Each row was made from one path, in order. Every step used is in the known rows, and no mark comes twice. Write each row's path.
Known rows
vutar-pomurik: [ 35.2  30.3  31.4  11.6   8.3   1.5  12.8  11.1   1.7 -22.1  26.1  -9.1
  13.8  13.2  14.7  -7.6  32.9  -3.4   9.3 -50.2 -14.0]
nafef-pomurik-gafod-binib-botupoz: [-25.7  20.3  29.7  -4.8  24.3  -5.6  33.9  -0.5   5.9  -6.6  27.4  14.3
 -18.1   0.4  -7.3 -11.0  59.2  -1.2  27.8 -53.5 -18.0]
botupoz-binib-gafod: [ 27.9  23.7 -12.5  12.4   6.7  17.2  17.5  25.8  10.9  -6.2  42.2  38.8
  -1.4  53.8 -11.7  -5.3  28.4 -37.1  13.2 -33.7   3.7]
botupoz-pomurik-gafod-binib: [  8.5  40.8  29.9  11.1  35.8  11.5   9.7  22.7  24.8  -3.0 -11.3  18.4
  11.2  32.8  14.7  -5.2 -33.8 -28.1  23.8  28.0  25.4]
binib-nafef-pomurik: [ 29.8  11.4   7.3   2.9  33.0 -13.0  -2.1  20.1  -7.2 -14.6 -16.5  35.4
 -15.9  -8.7   2.4   0.9  48.5  -2.7  -1.6 -14.5 -41.7]
binib-nafef-vutar: [ 25.1   7.9  10.8   5.5  10.2   6.4  -1.9   1.1  -8.9 -16.9 -27.4  40.6
  24.8   7.9 -11.8  12.1  30.9 -17.3   6.8  32.9 -33.2]
gafod-binib-nafef: [ 28.9  10.1 -16.6  17.4  -1.5   7.9  11.6  17.1   2.3  -8.3 -36.3  34.9
   7.8  17.6 -29.3   8.1  17.2   4.2   5.8  42.6 -30.1]
nafef-pomurik: [-11.1   5.1  14.6  -0.4  26.6 -15.8  16.4  -0.5  -4.4 -14.7  28.0  23.3
 -27.9 -22.3  -2.9 -14.7  51.4  14.5   5.9 -67.8 -20.0]
pomurik-gafod-binib: [-13.6  34.4  24.5 -13.2   5.6  -0.5  31.5  13.5  17.9  -2.1  -1.9   0.8
  16.7  29.9  -7.3  -2.7  13.1 -13.3  15.8  38.0  -8.0]
botupoz-binib-pomurik: [ 26.7  -2.5 -26.0  10.4 -22.2   5.8  17.2  21.5   6.3  -4.6  56.8  -1.2
  10.5  26.4 -11.0  -3.1  21.2 -16.5   5.1 -46.7  -7.6]
binib-botupoz-pomurik-gafod: [ -4.8  17.7  45.0  25.4  38.4  13.5  26.3  19.1  19.5  -2.3  39.3  14.1
   7.4  23.2   9.4 -17.8 -13.1 -52.5  29.7  -9.5  24.5]
botupoz-pomurik-gafod-binib-nafef: [ 21.2  43.0  28.2  12.8  39.2  11.4   3.9  28.4  23.3  -3.3 -25.4  23.1
  13.4  34.6  16.8   0.2 -29.6 -32.5  22.1  38.8  17.0]
botupoz-pomurik-gafod: [  7.9  40.4  41.6   6.0  45.4   3.9   5.3  25.9  24.2  -4.2   0.3  14.1
  10.3  26.4  28.8  -9.5 -35.2 -35.5  17.0  20.1  27.4]
binib-pomurik-botupoz: [ 20.4   6.2  20.2  -3.9 -28.1 -18.1  44.6  13.2   0.3 -15.0  18.0 -44.2
  18.9 -57.5  -4.7 -12.1  23.8  -8.7  14.2 -10.8  -1.9]
vutar-botupoz-pomurik: [ 34.1  17.6  22.6  52.2  39.0   2.5   6.5   8.4  21.5  -3.1  -1.7  10.5
  11.2 -13.0  12.4  -3.6 -21.5 -31.5  45.5  25.3  22.1]
binib-pomurik: [ 18.5  -9.7  17.1  -6.4 -33.1 -11.9  25.2   0.5   6.1 -15.1  47.2 -22.0
   9.5 -30.5 -16.8 -12.5  25.4  -3.7  20.7 -15.3  -8.5]
binib-botupoz-pomurik: [  2.2   3.9  30.4  38.1  33.3  15.2  22.0  16.3  13.5  -5.4  38.8  24.1
   0.8  13.8   1.0 -18.5 -15.3 -42.1  23.6 -20.1  24.1]
pomurik-botupoz-binib: [ 14.8  28.9 -15.0  16.9  15.8  -5.3  39.8  41.8  -5.1  -4.9 -14.1  -9.2
  17.7  -4.7  14.3  -3.7   3.3 -19.3 -19.7 -16.0   2.3]
pomurik-gafod: [-13.6  34.0  40.0 -22.0  19.5 -11.4  25.0  17.9  16.3  -4.7  13.8  -5.8
  15.2  20.2  12.3  -8.9  10.1 -24.2   4.1  26.6  -5.0]
vutar-botupoz: [ 20.7   7.0  15.5  38.3  19.4  -8.2  18.4   1.4  13.5  -4.6   8.5   1.4
  11.7 -20.5  -2.8  -3.7   9.7 -19.4  35.6  25.7  -1.3]
nafef-pomurik-gafod-binib: [-21.7  24.6  24.5 -11.4  23.3 -10.1  27.8   0.9   5.5  -8.2  16.1  13.7
 -17.8  -1.6  -4.4  -8.6  56.3   7.9  21.9 -44.1 -20.4]
gafod-binib-botupoz: [ -4.9  -2.8  -2.3  30.6  -6.9  16.5  37.5   2.9   7.1  -5.0  16.3  24.8
   4.7  16.9 -39.7  -7.4  16.2  -5.7  24.0   3.3  -6.5]
gafod-binib: [  3.7   6.0 -11.3  15.1  -9.6   7.2  24.9   5.2   5.6  -7.8  -7.7  24.1
   4.3  12.8 -33.4  -2.2  10.5  12.9   9.3  21.0 -12.4]

Which path is each row?
[ 18.5  11.1 -11.7  -1.6 -17.7   4.3  22.0  24.3  12.9  -1.6  55.8 -11.8
  16.9  36.7  -1.7  -1.7  23.0 -26.8  11.5 -34.9  -6.5]  botupoz-binib-pomurik-gafod
[ 36.9  45.4  33.9  14.5  13.1  -4.5  32.3  23.5  -4.7 -21.9  -3.2 -31.4
  22.2 -13.0  27.4  -6.8  30.8  -8.8   3.5 -46.7  -7.0]  vutar-pomurik-botupoz
[ 25.3   7.9  -9.7  29.6  -6.6  17.8  13.8  -4.7   0.6  -9.7 -40.2  37.7
  24.2  11.3 -37.2  16.9  29.1  -2.8  32.6  47.2 -27.9]  gafod-binib-nafef-vutar-botupoz
[ 26.4  31.5  36.7  39.7  44.2   0.6  11.3  12.2  27.9   0.2  -3.4   0.6
  17.8  -2.0  20.6  -2.2 -19.6 -42.7  51.2  36.4  23.3]  vutar-botupoz-pomurik-gafod
[ 39.4  13.2  17.5  29.9  24.7  11.4  -5.5   0.0  -0.1 -13.0 -35.1  38.2
  28.6   1.6  -3.9  16.1  17.0 -31.1  32.0  43.3 -18.3]  binib-nafef-vutar-botupoz-pomurik
[  3.6  17.3  35.7  10.0  -7.6  18.5  16.1 -26.7  -8.8 -26.1  23.5  12.1
  36.5  11.0  -9.5   4.0  44.3  -5.5  29.3 -38.4 -12.1]  nafef-vutar-pomurik
[  5.3  35.5  26.1   0.2   8.8   6.3  24.3   4.4  15.3  -2.7 -25.7   7.9
  31.6  26.2  -9.4  11.7  25.8 -25.8  36.1  58.7 -18.8]  pomurik-gafod-binib-nafef-vutar-botupoz
[ 23.6  17.3 -13.5  17.4   8.7   1.2  21.9  16.6  -4.8 -10.0 -44.8  28.3
  -2.5  -5.8 -22.5   7.0  38.0  10.5   8.9  10.0 -32.7]  gafod-binib-nafef-pomurik-botupoz
[ 16.2  36.4  31.6  14.6  -5.5  24.7  31.2 -13.6  -9.5 -24.6  13.2   6.9
  40.7  10.3  -4.5   5.7  52.8 -23.9  36.2 -49.6  -2.3]  nafef-vutar-pomurik-botupoz-binib-gafod
[ 31.3  13.2  -6.7  36.4   3.3  22.5   8.1  -1.5   4.3  -9.1 -44.1  41.6
  23.7  15.7 -30.0  16.9  12.8  -8.3  37.3  47.6 -16.2]  gafod-binib-nafef-vutar-botupoz-pomurik
[  3.8   4.8   2.4  40.6   6.0  23.8  29.0   8.0  12.8  -3.9   9.2  30.8
   3.3  22.8 -28.9  -7.3  -5.3 -14.5  31.8   4.0   9.7]  gafod-binib-botupoz-pomurik
[ 38.5   1.4 -10.5  43.4  -3.6   2.4  19.6   9.0  15.7   0.5  37.0 -11.0
  18.5  -1.9  -6.6   2.1  20.3 -29.1  44.3  -9.0  -1.2]  vutar-botupoz-binib-pomurik
[ 37.1  51.8  38.9   1.4   9.0   7.1  17.8  18.0  10.6 -15.5  -0.7 -14.9
  24.9  36.1  15.9   3.7  40.7 -15.0  24.0 -14.8 -23.0]  vutar-pomurik-gafod-binib-nafef
[ 23.5  39.9  -2.0  13.5  14.5   1.1  44.3  39.7  -0.4  -7.7  -8.9   0.8
  12.8  -1.8   8.3  -6.2  18.5 -33.6  -2.1 -14.9   9.8]  pomurik-botupoz-binib-gafod
[ 33.5  10.6   0.2  34.9   0.3   1.1  22.9  11.0  20.2   2.3  36.1 -18.2
  22.5   4.6  -0.6   2.9  21.4 -36.8  46.7  -2.3  -0.3]  vutar-botupoz-binib-pomurik-gafod
[ 26.7  30.4 -14.6  18.2  15.9   2.0  30.9  37.2 -11.3  -7.4 -34.3   2.7
  29.0  -1.5  11.0   7.9  16.2 -25.8 -13.5  -2.4  -9.9]  pomurik-botupoz-binib-nafef-vutar
[  4.6  28.4  37.2  11.5  -4.0  14.3  29.6 -17.6 -13.6 -25.7   1.7  -3.7
  43.3  -8.5  -1.0   4.0  42.9  -9.1  25.2 -36.3  -6.9]  nafef-vutar-pomurik-botupoz
[ 24.7  50.0  40.7   0.8   4.9   7.1  24.5  11.9  12.1 -15.6  14.4 -19.6
  23.9  33.3  13.7  -1.4  37.7 -10.9  26.2 -26.0 -14.8]  vutar-pomurik-gafod-binib
[  4.5  28.8   6.5   7.4  29.4  -9.2  37.1  19.8  -7.5 -12.0  11.8  13.1
 -21.3 -23.4   6.2 -11.4  60.5  -6.8   8.8 -82.5  -8.0]  nafef-pomurik-botupoz-binib-gafod
[ -5.8   1.0  23.9  27.8   0.4  11.8  19.9 -33.3  -0.3 -13.8  10.8  19.5
  36.1 -13.2 -21.8   6.7  28.7 -16.3  46.2  13.9  -3.3]  nafef-vutar-botupoz
[  4.9  36.9  21.1 -12.4  11.3  -0.2  22.5  20.8  15.7  -2.7 -23.8   8.2
  18.8  33.2  -3.8   4.9  19.0 -19.2  13.0  53.6 -20.7]  pomurik-gafod-binib-nafef
[-18.9  27.8  30.9  -3.1   7.7   5.6  40.3  11.8  19.1  -0.2  14.0   0.8
  15.8  32.6 -11.2  -6.3  18.0 -26.9  26.0  25.8  -4.3]  pomurik-gafod-binib-botupoz
[ 39.0  34.2  27.2  45.4  41.2   6.2   7.9  14.9  27.2   1.3 -24.8   9.2
  19.4   4.6  13.5   6.2 -14.7 -41.6  54.9  54.4  13.1]  vutar-botupoz-pomurik-gafod-binib-nafef
[ 44.3  46.8  13.8  22.1  11.7   3.6  30.0  32.0  -4.1 -17.5   6.1 -26.6
  23.9   9.9  28.9  -2.2  30.7 -14.7   0.2 -64.0  -7.2]  vutar-pomurik-botupoz-binib
[ 16.3   6.0  -4.8  10.4 -36.7   1.0  44.9   6.7   3.2 -10.2  -5.4 -16.0
  16.1 -26.7 -33.2  -2.6  22.0   9.1  23.7   9.6  -8.1]  gafod-binib-pomurik-botupoz
[ 30.9  15.5  -3.8  20.6  -9.7  21.2  11.7  -2.1  -3.7 -15.8 -33.6  33.9
  24.3  22.8 -30.9  15.4  36.8   3.1  23.8  22.2 -32.1]  gafod-binib-nafef-vutar-pomurik
[ 49.7  54.1  23.6  19.5  10.8   8.0  33.1  31.0  -1.2 -19.2  10.2 -20.0
  21.2  12.5  24.1  -3.7  41.8 -25.1  12.9 -63.1  -1.4]  vutar-pomurik-botupoz-binib-gafod
[ 40.1  19.2  -0.2  44.7  16.8  10.1  19.8  12.5  19.0  -0.8  26.0  17.4
   9.5  16.7  -7.3   0.6  25.4 -43.1  48.8  -1.1   6.2]  vutar-botupoz-binib-gafod
